Each row was made from one path, in order. Every step used is in the known rows, and no mark comes twice. Write each row's path.
Known rows
bamuf-ratif-resun-zefuz-nifi-binati: [  5   1  40  -5  31   5   4  -6 -23  -7 -16  -1  -6  14  -1   4  66  41
  15   8   4  11  -5  25]
binati-bamuf-ratif-resun: [ 12  21  47  16  23  -3   8 -32 -16 -42  -5 -17 -26  20  -6  -3  10 -12
 -25  -2  23  -5  48  30]
nifi-zefuz-ratif-resun: [ 29   3   0  -9 -12  14  17 -18  26  -2 -19  -8  17  10   4 -16   2 -17
  28   2  31  -9 -11   6]
resun-binati-bamuf: [ -6  35 -11  22 -28   4   2 -25  14  -8   9 -14  -5  16 -12 -15 -25   8
 -43  -5 -14 -19 -18  21]
binati-nifi-zefuz: [-14   0 -26 -10   2   6  -8   4   0  30 -28 -13  -9   4  12 -11 -12 -25
  21 -19  18 -23 -22 -10]
resun-zefuz-ratif-nifi-binati-bamuf: [ 22  -1  -8   6  33 -17   0   7 -34   9  14  17  -9  42 -39   8  31   9
  16  52  -3   3  14 -26]
binati-nifi: [-22 -10 -33  -8  -1  25  -6   6  23  18 -11 -15 -15  -3  18  -4   0 -15
  -3 -14  -7 -15  10   0]
bamuf-ratif-resun-zefuz: [ 30  -3  42  13   8  21  20   6  -9   7 -19 -28 -18   6  21 -11  40  38
   4  11   3  -1  32   2]
nifi-zefuz-bamuf: [ -9 -12 -15  -8 -23 -14 -15  13  30  -3  -7   9  29 -10   1   2 -15 -27
  12   1   0 -12 -15 -17]
zefuz-nifi-binati-bamuf: [-18  18   6 -10  23 -21 -15 -28   8 -44  11  20   1  23 -49  18  10 -15
 -23   8   1  10 -32  18]
binati-bamuf-ratif-nifi-zefuz: [ 13  17  39  17  38 -51 -27  -2 -63  14   9  -1 -28   6  -5  -5 -19 -22
  -5 -10  38  13  29 -15]
binati-resun: [  8  11 -17 -12 -15   1  11 -14  28 -28   5   7  -5 -21 -20  13 -33 -10
 -34  -5  -3  18 -14 -17]
nifi-zefuz: [  7  10 -10  -5 -14 -15 -13   3  22   5 -12 -10  13  -8   4 -14 -28  -3
  -6 -11  14  -5 -29 -20]
nifi-zefuz-ratif: [ 18   7 -22 -18 -10  -2   7 -12  28  24   2   9  19   7  17 -26  -1 -22
  15   5  10  -3 -33  -6]
zefuz-ratif-resun-binati-nifi: [-12  -2 -40   2 -21  61  30 -23  24  30 -11 -23  -3  19  32 -25  18  -4
  21 -17  -7 -34   0  54]
ratif-bamuf: [ -9  15   5 -24 -20  12 -25   4  26 -39  16 -27  21  -8   0  12 -42  -1
  -8 -11   2  15 -11  -7]
nifi-binati: [-24   3 -34 -17   5 -26 -12   6  27 -39  -6  -7  16   2 -14  -4 -15  13
 -33   3   2  -7  -9  -2]
zefuz-nifi-binati-resun-ratif: [-37   4   7 -22  14  -8  12 -15  14 -38  -1  56  10 -12 -57  31  -1 -16
 -23  -4 -16  38 -64  13]
nifi-zefuz-bamuf-ratif-resun-binati: [-19   2   7   9 -20  -6   0  -7  -7  -2 -13 -14  23   0  31 -22  -3   5
  11 -23   9 -36   4  41]
nifi-binati-resun-zefuz: [  7   5 -21 -14   4  -6  16   2  -2 -27 -19   7   2  12 -40  20   4  22
 -17  21  -7   3 -30 -28]
zefuz-ratif: [ 12   0 -32 -16  -9  15  12 -10  51  12  22   7  12  -3  20 -19   6 -11
  -7  15 -10   5  -4   0]
resun-binati-bamuf-ratif-nifi-zefuz: [  1  32  22  29  11 -45 -23 -10 -73  30  13  -8 -22  11   6 -20 -33   1
 -12 -24  27  -5   5  11]
bamuf-ratif-nifi-zefuz: [ 10   1  18   4  21 -47 -32  18 -42  36  11  -5  -9 -23  25 -16 -27   2
   2 -20  35  14  21 -19]
bamuf-ratif: [  0  11   3  -8  13 -13  -5  -2   8   1  15 -11  -5 -11  36 -21   4   8
 -31  -8   1   6  20   6]
zefuz-bamuf-ratif-resun-binati: [-26  -3   0  11 -20  12   8  -4  11 -18   4 -16  15  -6  35 -15   7  15
 -11 -14 -16 -28  31  47]
ratif-resun-binati: [  1  10 -12  21 -46  29   9 -12  33 -15 -14 -34   8  -9  11 -15 -24  36
 -22 -22  -5 -20  -8  27]
resun-zefuz-nifi: [ 27  -3  18   5 -18  27   0   4  23  37   7   8  -5 -11  -2   6  40  27
  11  14 -28  27 -35 -12]

Which path is each row?
[  7  16  20   2  21  -3  -5 -15  -9 -13  -4  18  -8  36 -50  21  46  12
   0  25 -14   6 -36   0]  resun-zefuz-nifi-binati-bamuf
[ 20 -15 -24  -3  -1  -2  -9  10  19  26  36  10   4 -19  14  -6 -11  -3
   4  10  -1  22  20 -20]  zefuz-ratif-nifi
[  5  29  12  34 -31  22  11 -33   9 -36 -11 -28  -7  22 -23  -3 -21  13
 -31 -10   3 -22   1  35]  ratif-resun-binati-bamuf
[  7  -9   9  -9   6   4  24   4  -8   5  10  24  -7  -4   4  17  34  -5
  -1  25 -27   8  17 -14]  binati-resun-zefuz-bamuf-ratif
[  2 -10 -16 -14   3  36  19 -18   9  28 -33 -12  -2  20  14 -15  19 -36
  54 -10  32 -28  -3  18]  binati-nifi-zefuz-ratif-resun
[ -6 -15  11  12  -2  -8   4  18  -2  -9  12  33 -13 -36 -38  30 -44  -8
 -19  -8  -6  42  -2 -33]  binati-resun-ratif-nifi
[-31   7  23 -13 -14  18 -12  16  27 -38   9  -3  24  -9 -12  19 -38  -3
  -4  -6 -15  22 -30  -5]  resun-ratif-bamuf
[  0   6 -21  -5  42 -33 -13  -7 -16 -20  25  21   0  28 -38  12  -5 -17
  -5  28  15   5  23  -9]  zefuz-ratif-nifi-binati-bamuf
[  5  -7   9   6  21 -29 -26  19 -23  19  27  -5 -15 -28  32  -9 -18  14
 -20 -10  10  24  45 -14]  bamuf-ratif-nifi
[ 46 -21  -9   8  -2  16   5  24   1  57  25   6  -6  -4  12  -1  23  23
  28  31 -13  22  18 -40]  resun-zefuz-ratif-nifi
[ -2 -27 -10   5 -12 -31 -39  31   1  11   9   9  21 -30  -3  13 -35 -15
  24  -2   9   3  12 -36]  ratif-nifi-zefuz-bamuf
[-27  24 -34 -32 -16  35  -6 -16 -12  37   4 -22  22  30  32 -19 -23 -29
  49 -23   9 -27 -58  34]  resun-binati-nifi-zefuz-ratif-bamuf
[  7   8 -26   6 -38  38  26 -23  42   4   4 -16  19   4  21 -28   2  20
  -2  -5  -7 -18  -9  38]  zefuz-ratif-resun-binati
[-15  -2   3  -4 -14  11  27  -1  29 -27  -3  30  -2 -19 -31  19 -27 -17
 -29  -3 -16  26 -32 -12]  binati-resun-ratif
[-18 -13  -5 -14   9 -11  -9   6  21 -11  23  10  12 -13  34  -8  14 -13
 -16   5 -14  -6  34  11]  zefuz-bamuf-ratif
[-14 -35   0  -3  40 -36 -22  45 -43   8  12  13   7   0   7  10  33  30
  18  28 -13   0  45 -22]  resun-zefuz-bamuf-ratif-nifi-binati
[-22  13   1  11   4  15   7 -16 -40  32 -37 -40 -16  15  43 -33   1   2
  21 -44  27 -42   3  52]  bamuf-ratif-resun-binati-nifi-zefuz
[ -3 -13  26  -5   6 -15  -5  -1   0 -23 -16  -8  17  -5  18  -7   9 -18
  21  -8  24 -18  26  17]  nifi-zefuz-bamuf-ratif-resun
[-31 -25 -31 -14  -5   6 -13  12  15  14 -22   0  12   2   9   3   0 -46
  38 -10   4 -32  -8  -8]  binati-nifi-zefuz-bamuf
[ 32  -2  59   9   8  29  13  -9  -9  18  -5  -3 -20  -9  20   0  60  32
  20   4  -6  22   8  20]  bamuf-ratif-resun-zefuz-nifi
[ -1 -17  18  19  -2 -24 -18  35 -14  23  -9  15   6 -28 -13   4 -40  -2
  14 -15   8  19 -20 -36]  resun-ratif-nifi-zefuz
[-25   8  -4  13   1  32  12 -14 -17  17 -18 -37 -22   6  48 -28  14  11
  -3 -37   3 -36  26  59]  bamuf-ratif-resun-binati-nifi
[-11 -16 -31 -17   0  -8  14  13  10 -37  -9  25  18  11 -43  33  18   2
   3  34 -23  -5 -16 -27]  nifi-binati-resun-zefuz-bamuf
[-26  13 -40   3 -26  13  -4  -2  -7  47 -26 -22  -1   8  26 -28 -24  -3
  12 -34   0 -40 -47  17]  resun-binati-nifi-zefuz
[-17  12 -37 -26   5 -25   3 -10  15 -56  -7  12   6  -1 -42  13 -30  -3
 -39  -1   7   5 -23  -7]  nifi-binati-resun
[ 15 -27  17   5  14 -13   2  23 -43  22  25  23 -15 -21   0  26  15   0
  11  20 -15  23  44 -32]  binati-resun-zefuz-bamuf-ratif-nifi
[-17 -31  11   4  -3 -24  -7  25 -14  -6   0  47  14 -33 -46  38 -42 -40
  21  -4   2  24 -15 -41]  binati-resun-ratif-nifi-zefuz-bamuf
[ -3  18   8  17 -19   8  11 -16   2  -5  -3 -33  -2  -5  39 -29  -4  37
 -28 -26   1 -17  15  46]  bamuf-ratif-resun-binati
[  3  25  25   4  26 -16   0 -21 -13 -17  13  -3 -22  16   3 -13   5 -17
 -38   3   4   4  29  16]  binati-bamuf-ratif
[ 31   7  -3   0 -20  16  26  -1  12   3  -8   3 -12  -6 -23  17   0  12
 -13  16 -15  17 -19 -37]  binati-resun-zefuz
[ 11 -15  -9  -3 -24  18  21   9  26 -12   0  19   7  -5 -22  31  14  -4
   5  29 -32   7  -6 -32]  binati-resun-zefuz-bamuf
[ 12 -33  17  14  14 -11 -17  41 -30  34  23   6  -6 -16  25  10  29  21
  21  25 -22  13  55 -31]  resun-zefuz-bamuf-ratif-nifi
[ -3 -30 -22  -4   9 -25 -10  33 -20 -19   3  26   8  -7 -47  48   0  13
  14  32 -13  12  12 -49]  ratif-nifi-binati-resun-zefuz-bamuf
[ 34  16  80  21  25  25  18 -30 -29   0  -3   1 -35  22 -14  10  69   8
  11  14   2  17  15  27]  binati-bamuf-ratif-resun-zefuz-nifi
